Each row was made from one path, in order. Every step used is in the known rows, and no mark comes twice. Write each row's path.
Known rows
kema/bero/zeva: [-0.38 -2.17  3.06 -1.22  1.89 -0.96  2.92 -2.83 -2.56 -3.89  2.66  3.16
 -1.48 -0.92 -2.71  5.41  0.14  1.00]
kema/ragi: [ 0.60  0.88 -0.51  3.78  1.63 -2.79  1.41 -1.96 -2.12 -0.33  1.93 -0.80
  0.58 -0.82 -3.36  4.99  1.84  1.97]
fikur/zeva/bero: [ 1.73 -1.29  5.06 -0.28  0.48 -2.15  1.19  2.56 -5.28  0.26  0.93  2.26
 -0.53 -0.49 -2.74  6.47  1.18  1.06]
rolud/fikur/kema/bero: [-0.26 -2.27  1.38 -3.84  5.32 -0.99  4.51 -2.42 -4.30 -0.70  4.77 -0.08
  4.28  0.20  0.60  1.46 -1.66  4.50]
bero/zeva/fikur/rolud/ragi/kema: [-0.67 -1.78 -2.52 -3.64  5.69  2.13  2.20 -2.01 -7.32 -0.09  4.68 -2.67
  1.37  3.17 -2.91 -0.98  6.16 -1.53]
rolud/ragi: [ 0.75  0.25 -0.33  1.55  2.24 -1.80  1.28 -1.46 -2.17  0.81  1.69 -0.75
  0.62 -1.08 -5.38  3.09  3.30  0.84]
kema/fikur/rolud/ragi: [-0.14  0.42 -0.91 -0.90  6.77  0.21  0.88 -1.62 -5.15  3.49  4.96 -2.95
  4.76 -0.21 -2.18  0.95  7.09  3.08]
bero/zeva/fikur/rolud/ragi: [ 0.55 -2.03  0.14 -2.48  5.49  1.83  1.58 -0.98 -6.91  2.65  4.92 -0.92
  1.28  0.41 -5.07  0.77  7.70 -0.17]
kema/bero/zeva/fikur/rolud: [-0.23 -3.52  1.14 -5.02  4.28  2.45  3.54 -1.16 -7.04 -0.50  4.81  2.82
  1.42  1.44 -0.31  1.81  2.84  1.14]
bero/zeva/fikur: [ 0.28 -1.05 -1.07 -2.67  2.01  3.20  1.92 -0.07 -5.15 -3.58  2.98  1.36
 -1.90  1.67 -1.84  3.60  3.01 -1.25]
bero/zeva: [-0.07 -0.11  0.48  0.01  1.68  1.38  0.68 -1.83 -2.70 -4.01  1.93  0.48
 -2.17  0.01 -2.87  4.79  2.33  0.13]
zeva/fikur/rolud: [ 0.42 -1.23 -2.39 -3.73  3.21  3.51  2.20  0.32 -6.50  0.58  3.15  0.93
  2.67  2.47  1.29  0.72  2.63  1.58]
rolud/fikur: [ 0.26  0.96 -1.77 -1.50  2.96  1.64  1.55 -0.24 -4.10 -1.31  3.45 -0.01
  1.91  1.79  0.52  2.27  1.90  3.13]
bero/zeva/fikur/rolud: [ 0.03 -1.83 -0.90 -4.06  4.08  4.36  1.73 -0.33 -7.15 -0.60  4.23  0.60
  0.83  2.11 -0.44  1.35  4.62  0.39]
zeva/bero: [ 1.20 -0.93  1.48 -1.06 -0.13 -1.54  2.96  0.95 -3.91 -1.51  1.14  1.31
  1.18  1.22 -1.86  6.39 -2.27  1.99]
rolud/ragi/kema: [-0.46  0.29 -3.07  0.04  2.72 -1.22  1.94 -2.27 -3.00 -1.58  1.56 -2.43
  0.91  1.82 -2.99  1.11  2.08 -0.47]
kema/ragi/rolud/fikur/zeva: [ 1.04  0.85  1.03  0.29  4.45 -0.79 -0.29  2.05 -5.56  0.56  5.90  0.62
  0.37  0.96 -2.19  1.88  9.18  1.15]

Which path is each row?
[-0.55 -2.68  1.42 -5.31  6.27  0.77  3.66 -2.08 -4.97 -3.80  7.64  0.32
  1.73  1.71 -1.35  1.18  2.90  1.90] => ragi/rolud/fikur/kema/bero/zeva
[ 0.29 -1.10 -2.27 -2.16  5.40  0.64  2.40 -0.56 -5.39 -2.63  7.29 -2.33
  0.82  2.49 -3.50  1.27  6.24 -0.74] => bero/zeva/fikur/kema/ragi/rolud
[-1.14 -3.52 -0.81 -6.06  4.77  2.70  4.02 -1.92 -7.63 -2.02  4.79  1.52
  1.69  3.46  1.07  0.23  2.21  0.08] => ragi/kema/bero/zeva/fikur/rolud
[-1.69  2.03 -4.79 -1.99  4.24  1.51  1.61 -1.76 -3.76 -4.40  3.10 -2.84
  2.74  3.46  3.45  1.89  1.46  1.44] => ragi/kema/fikur
[-0.30 -2.23 -0.29 -5.33  5.63 -0.43  4.60 -1.31 -4.35 -2.17  6.77  0.58
  4.43  2.18  0.96  0.14  0.24  3.68] => ragi/rolud/fikur/kema/bero
[-0.04 -3.33  0.52 -4.48  3.78 -0.47  5.26 -1.61 -4.61 -1.55  3.43  1.19
  2.85  0.46  0.37  1.96 -2.59  2.09] => zeva/fikur/kema/bero
[-0.94 -2.90 -0.79 -4.80  2.66  1.35  4.43 -1.66 -5.64 -5.05  3.57  2.44
 -0.98  2.95 -0.28  2.55  0.37 -1.49] => ragi/kema/bero/zeva/fikur
[ 0.44  0.25 -0.52  0.92  6.19 -1.53  2.06 -2.38 -4.64  1.41  5.30 -4.74
  4.01 -0.13 -2.18  1.77  2.96  3.87] => rolud/fikur/kema/ragi
[ 1.03 -0.19  4.28 -1.27  2.96 -1.43  0.90  2.54 -6.18  0.25  2.87  0.65
  1.34 -0.06 -0.73  6.42  3.20  1.92] => kema/fikur/zeva/bero
[ 0.63 -0.82 -1.29  0.11  4.64 -1.00  2.88 -1.45 -5.00  0.71  3.94 -3.40
  2.55  0.16 -2.54  2.30  2.07  1.48] => zeva/fikur/kema/ragi
[ 0.63 -0.66 -0.13  0.03  4.29 -0.55  1.10 -1.66 -4.26  3.41  3.07 -1.43
  2.90 -0.58 -4.18  1.06  5.11  2.11] => fikur/rolud/ragi
[ 0.79 -1.47 -1.26 -2.14  4.64  1.05  2.03 -0.28 -6.29  3.68  3.95 -0.71
  2.97  0.75 -3.50  0.17  5.88  0.89] => zeva/fikur/rolud/ragi
[-1.19 -3.22  1.81 -2.76  5.27 -1.24  3.36 -4.19 -5.06 -1.09  4.56 -0.02
  1.06  0.64 -3.55  1.44  3.35  0.31] => fikur/rolud/ragi/kema/bero/zeva
[ 0.92  0.63  2.14 -0.42  3.41  0.86 -0.59  1.47 -5.35  0.58  2.93  1.15
 -0.09 -0.28 -0.66  2.49  5.58  1.84] => rolud/fikur/zeva
[ 0.53 -0.56 -3.61 -1.84  4.57 -0.12  2.87  0.15 -4.81 -1.57  6.26 -2.03
  2.48  2.84 -1.91  0.67  4.36  0.34] => zeva/fikur/kema/ragi/rolud
